What can hang from each mark:
j_845: j_45 j_863
j_153: j_414
j_156: j_414 j_999
j_839: j_710
j_710: j_365
j_478: j_45
j_999: j_156
j_337: j_242
j_435: j_45 j_839
j_365: j_394 j_710
j_53: j_665
j_863: j_845
j_414: j_156 j_337 j_478
j_665: j_45
j_823: j_394
j_631: j_955
j_45: j_478 j_631 j_845

Every row comes from one small tree of marks. Brackets hold a mark, then the marks that hang from it, in the order of their numbers. Every link used is in the known rows. Which tree was each row made from?
(in the rows, 128 means zero)
Known rows:
{j_53 {j_665 {j_45 j_478 {j_631 j_955} {j_845 j_863}}}}: [132 164 190 113 103 145  81 172 171 135 135 152  77 145 119 142  84 116
 107 134 121 128 137 150 126 151 148 168  95 132 119 134 128]
{j_53 {j_665 {j_45 j_478 {j_845 j_863}}}}: [135 158 172 119 115 139  79 160 170 135 115 153  81 146 114 149  98 128
 100 135 124 133 133 167 127 141 144 161 100 140 126 128 131]
{j_823 j_394}: [129 126 136 124 127 126 130 120 122 140 141 113 136 128 129 130 123 115
 133 111 126 143 130 145 136 100 116 152 121 130 112 130 130]
{j_999 {j_156 {j_414 {j_337 j_242} {j_478 {j_45 j_631}}}}}: [137 123 136  65 106 124 128 169 123 146 158 148 169 125 101 126 138 159
 132 137 133 100 131 151 118  77 125 112 126 169 145  90 124]
{j_435 j_45 {j_839 j_710}}: [134 161 127 173 152 124 133  92  96 132 145 142 156 114  85 141 118  89
 117  97 125 137 116 137 134 102 157 148 130 134 108 156 138]
{j_156 {j_414 j_337 {j_478 j_45}}}: [142 123 147  94 133 101 131 120 136 137 143 161 180 133  99 126 169 159
 119 128 135  97 126 123 122  80 131 126 141 164 133  89 126]
{j_153 {j_414 j_156 {j_337 j_242} {j_478 {j_45 j_845}}}}: [153 122 129  43 123  78 129 211 131 152 135 155 164 114  91 111 148 155
 124 128 135 110 139 161 117 130 108 129 132 125 146  65 125]
{j_156 {j_414 j_337 {j_478 {j_45 j_631}}} j_999}: [131 126 178  80 131 105 132 121 154 139 160 176 195 138  87 114 175 168
 114 114 133  84 137 118 113  47 133 107 140 161 130  89 129]
{j_365 j_710}: [129 100 121 157 122 107 127 151 124 125 145 127 118 130 109 121 142 127
 124 130 130 132 118 119 124 118 135 138 124 151 134 125 127]
{j_414 j_337}: [132 132 118 119 133 130 129 144 128 127 125 148 144 127 129 127 135 136
 127 126 129 121 127 165 126 128 128 133 139 140 129 104 119]
{j_53 {j_665 {j_45 j_478 {j_631 j_955} j_845}}}: [131 159 179 120 101 142  80 168 168 130 140 154  84 141 115 141  87 115
 113 134 120 122 138 154 125 149 149 158  96 127 118 143 121]
{j_863 {j_845 {j_45 {j_631 j_955}}}}: [123 125 143 144 125 135 135 135 137 135 127 119 104 146 109 126 127  91
 134 126 121 125 139 102 128 112 133 162 128 144 108 112 141]
{j_414 {j_156 j_999} j_337 {j_478 j_45}}: [149 140 135  57 129  90 125 169 147 145 116 169 169 121  98  99 143 173
 123 121 134 107 133 120 106  94 112 122 152 142 124  73 121]
{j_863 {j_845 {j_45 j_478 j_631}}}: [124 124 142 134 124 136 113 147 135 137 121 118  84 146 111 132 116  82
 123 136 123 128 143 110 135 103 122 159 132 170 123 105 142]
{j_435 j_839}: [131 144 122 158 136 128 140 109 103 127 137 128 139 124 124 142 128 122
 120 114 127 130 127 138 126 133 143 127 126 126 110 140 132]
{j_153 {j_414 j_156 j_337}}: [145 120 123  78 133  99 141 166 119 138 119 144 153 114 129 115 124 138
 125 120 131 113 133 171 115 139 115 130 138 103 140  94 128]
{j_156 {j_414 j_478} j_999}: [128 121 170 100 135 108 134 131 150 133 148 153 180 130  92 120 159 171
 111 118 131  92 131 100 117  61 147  88 119 142 128 114 143]
{j_365 j_394}: [139 115 127 130 120 117 120 139 129 134 128 137 121 119 121 126 126 164
 122 121 124 131 118 146 132 108 125 142 125 128 128 111 127]
{j_45 j_478 {j_631 j_955} {j_845 j_863}}: [122 155 195  93  98 146  85 252 135 141 169 142  77 133 124 132  61 103
 103 157 123 140 143 106 142 161 123 164 107 147 135 115 143]
{j_665 {j_45 j_478 j_631 {j_845 j_863}}}: [133 154 182 117 107 145  77 165 151 142 149 141  73 137 119 149  89 103
  92 149 126 135 148 164 137 147 121 142 116 146 134 111 140]
{j_863 {j_845 j_45}}: [126 119 126 147 137 129 133 123 139 134 107 118 110 145 105 133 143 104
 126 128 124 131 134 116 129  98 129 156 132 148 117 108 142]
{j_153 {j_414 {j_156 j_999}}}: [137 118 143  81 129  95 143 154 128 139 125 137 157 118 113 114 127 147
 121 114 129 113 138 139 112 116 120 113 126  92 133 114 139]
{j_156 {j_414 {j_337 j_242}} j_999}: [124 116 150 111 134 114 146 156 147 131 149 182 207 133  88 127 193 177
 114 106 129 102 135 169 127  69 164  91 126 143 128  90 129]
{j_999 {j_156 {j_414 {j_337 j_242} {j_478 j_45}}}}: [141 121 126  73 110 114 129 171 122 144 143 148 177 126  94 131 145 169
 129 137 133 103 126 156 120  76 129 113 127 166 142  89 127]
{j_435 {j_45 j_478 j_631} {j_839 {j_710 {j_365 j_394}}}}: [137 174 146 156 140 122 108 141  91 137 171 163 131 103  73 132  85  75
 115 118 124 136 118 145 144  88 157 161 125 158 116 139 135]
{j_478 {j_45 j_631 {j_845 j_863}}}: [124 141 179  85 112 133 111 150 145 148 159 149 118 144 112 129 131 112
 114 139 130 137 142 120 129 123  96 164 134 147 141 106 130]
{j_845 {j_45 j_478} j_863}: [132 153 147 136 129 127  98 163 127 141 116 129  94 148 114 138 102 111
 109 142 129 141 127  81 140 111 136 172 136 159 111 106 147]
{j_53 {j_665 {j_45 j_478}}}: [139 151 151 138 115 130  91 116 164 126 109 145  95 143 117 145 105 131
 115 125 124 123 128 159 125 130 154 151 107 136 116 141 122]
{j_435 j_45 j_839}: [125 156 121 187 152 118 142 120 100 133 135 138 157 112  99 146 132  94
 121  98 124 140 126 127 135 140 145 130 142 133  99 159 132]
{j_156 {j_414 {j_337 j_242} {j_478 j_45}} j_999}: [133 120 157  86 129  92 139 145 153 137 152 181 213 138  70 119 202 187
 116 108 134  91 133 139 122  50 151  99 135 161 129  77 128]
{j_153 {j_414 j_156 j_337 j_478}}: [153 123 125  58 134  92 135 177 122 143 119 136 149 108 122 105 113 145
 126 126 134 103 131 146 111 134 111 119 133 112 143  86 130]

Which tree is each row?
[135 127 116  91 126 111 140 202 140 136 119 174 173 115 105 109 153 166
 127 110 128 123 137 173 122 128 145 102 138 123 125  73 120] -> {j_414 {j_156 j_999} {j_337 j_242}}
[127 154 164 123 122 140  95 163 128 145 135 129  79 146 127 130  91  93
 113 141 128 137 135  74 139 112 130 170 135 164 115 106 143] -> {j_845 {j_45 j_478 j_631} j_863}
[136 121 137  85 115 128 124 157 119 140 139 125 149 120 112 130 111 156
 125 144 131 104 124 127 116  81 125 104 113 150 143 121 138] -> {j_999 {j_156 {j_414 j_478}}}
[141 138 156  52 123  92 112 185 153 150 131 156 148 121  88 104 129 163
 116 134 132 117 141  94 109 106 101 121 132 127 131  93 133] -> {j_414 {j_156 j_999} {j_478 {j_45 j_845}}}
[138 122 134  63 108 119 119 200 126 147 153 155 171 125  85 133 140 169
 120 144 133 108 131 166 122  86 121 113 120 165 149  87 129] -> {j_999 {j_156 {j_414 {j_337 j_242} {j_478 {j_45 j_845}}}}}
[126 146 184  91 106 127 115 163 145 145 165 150 124 144 109 128 123 118
 117 136 126 135 140 107 129 134 109 176 130 138 126 114 131] -> {j_478 {j_45 {j_631 j_955} {j_845 j_863}}}
[132 155 173 114 108 147  77 153 170 133 135 152  76 142 118 142  94 112
 111 137 123 124 139 164 125 143 136 149  97 138 130 139 121] -> {j_53 {j_665 {j_45 j_478 j_631 j_845}}}
[118 142 185  85 120 159 106 189 143 146 161 138  89 129 134 126 100 103
 110 144 127 138 142 132 130 148 105 145 113 137 150 109 138] -> {j_45 j_631 {j_845 j_863}}
[123 133 165  90 112 129 111 140 142 143 166 149 124 139 106 128 138 114
 123 140 128 130 143 126 128 123  95 154 134 144 138 117 120] -> {j_478 {j_45 j_631 j_845}}
[131 124 162  93 142 109 134 142 149 133 144 169 192 131  95 117 166 178
 111 115 132  86 130 129 116  59 147  92 128 151 129  95 135] -> {j_156 {j_414 j_337 j_478} j_999}
[124 140 171  99 104 124 115 155 141 140 171 152 134 140 101 127 129 119
 127 137 125 129 142 113 127 133 108 164 130 130 125 124 121] -> {j_478 {j_45 {j_631 j_955} j_845}}
[144 133 135  45 117  95 128 194 147 149 138 174 171 117  92  94 156 166
 134 115 133 105 141 130 113 104 123 110 147 151 130  55 115] -> {j_414 {j_156 j_999} {j_337 j_242} {j_478 {j_45 j_631}}}
[145 131 118  60 129 100 131 219 144 142 119 165 166 106 100  97 144 177
 129 117 132 108 134 144 115 117 141  91 132 136 129  60 122] -> {j_414 {j_156 j_999} {j_337 j_242} j_478}
[151 125 143  49 131  74 136 162 136 146 124 153 175 123  97 104 141 166
 123 115 135  96 137 140 105  97 108 127 144 116 134  82 129] -> {j_153 {j_414 {j_156 j_999} j_337 {j_478 j_45}}}
[138 120 123  79 111 125 128 186 119 140 141 142 167 118 105 129 130 168
 128 136 132 103 127 161 121  87 136 101 118 160 145  96 131] -> {j_999 {j_156 {j_414 {j_337 j_242} j_478}}}
[120 148 177  99  95 142  85 240 131 135 176 144  86 127 118 131  69 103
 114 157 121 130 145 112 141 162 124 145 108 141 133 129 131] -> {j_45 j_478 {j_631 j_955} j_845}
[129 138 163  98 120 118 113 150 145 145 139 149 131 144 101 137 141 133
 109 139 130 143 135 131 130 119 102 168 136 142 133 105 133] -> {j_478 {j_45 {j_845 j_863}}}
[125 145 140 132 120 136  94 153 121 137 144 131  93 140 117 130 102  93
 127 142 126 128 137  79 137 113 130 149 136 157 116 123 129] -> {j_845 {j_45 j_478 j_631}}
[130 168 149 168 138 132 137 109  96 133 173 144 151 114  92 133 101  74
 126  95 121 130 121 116 132 118 164 156 124 126  99 165 136] -> {j_435 {j_45 {j_631 j_955}} {j_839 j_710}}
[125 150 159 124 132 146 117 129 133 145 136 128  97 145 131 125 111  97
 122 130 129 134 131  78 130 111 128 164 136 146 114 108 140] -> {j_845 {j_45 j_631} j_863}
[138 118 132  99 134 110 135 168 135 134 145 159 174 122 103 124 171 161
 122 124 133  98 127 143 130  99 154  99 123 160 138  81 127] -> {j_156 {j_414 {j_337 j_242} j_478}}
[142 123  97  93 125 114 138 204 125 136 115 163 153 110 122 114 144 153
 132 121 129 131 132 176 127 155 139 115 139 129 131  73 116] -> {j_414 j_156 {j_337 j_242}}
[128 137 159 116 106 117 130 117 133 133 158 140 141 143 115 124 136 121
 138 124 126 121 136  96 125 120 121 161 141 133 115 128 119] -> {j_478 {j_45 {j_631 j_955}}}
[141 125 136  75 114 117 126 150 122 143 138 144 170 128 102 129 131 165
 124 141 133 100 124 146 114  70 119 121 132 162 142 100 130] -> {j_999 {j_156 {j_414 j_337 {j_478 j_45}}}}
[131 128 176  78 134 100 125 149 158 141 155 183 197 139  74 123 178 177
 103 122 133  92 135 134 115  50 131 108 131 157 133  88 133] -> {j_156 {j_414 j_337 {j_478 {j_45 j_845}}} j_999}
[137 131 128  89 134 115 135 174 138 134 112 169 160 116 122 108 133 161
 122 117 128 120 133 159 112 120 129 112 144 118 124  90 123] -> {j_414 {j_156 j_999} j_337}
[132 153 174 131  98 136  82 174 144 134 162 144  90 134 110 147  88 107
 105 148 122 127 148 154 136 161 137 138 112 130 119 126 132] -> {j_665 {j_45 j_478 {j_631 j_955} j_845}}
[125 145 144 141 122 135 122 134 126 134 151 131 118 140 118 122 113 101
 139 128 124 123 131  72 128 125 142 155 132 126  97 133 127] -> {j_845 {j_45 {j_631 j_955}}}
[124 128 147 143 118 131 117 163 134 135 125 118  91 147 107 132 109  88
 126 135 120 126 140  98 134 110 135 166 129 157 111 111 143] -> {j_863 {j_845 {j_45 j_478 {j_631 j_955}}}}
[124 120 160 114 138 117 141 131 145 129 144 177 196 135 101 126 175 171
 110 111 129  99 132 157 120  65 149  99 132 140 125 103 132] -> {j_156 {j_414 j_337} j_999}
[138 122 145 101 138 114 130 144 133 133 140 154 166 125 115 124 152 156
 118 129 134  96 124 128 123  94 139 110 128 155 136  95 131] -> {j_156 {j_414 j_337 j_478}}
[141 134 138  71 130 102 124 175 142 141 116 138 137 110 115  99 113 160
 124 124 131 111 132  90 108 111 124  99 125 120 125 103 135] -> {j_414 {j_156 j_999} j_478}
[136 132 171  83 121 110 123 166 141 140 168 169 170 133  98 123 152 151
 117 136 132  95 132 117 122  99 129 134 129 154 131  94 125] -> {j_156 {j_414 j_337 {j_478 {j_45 {j_631 j_955} j_845}}}}
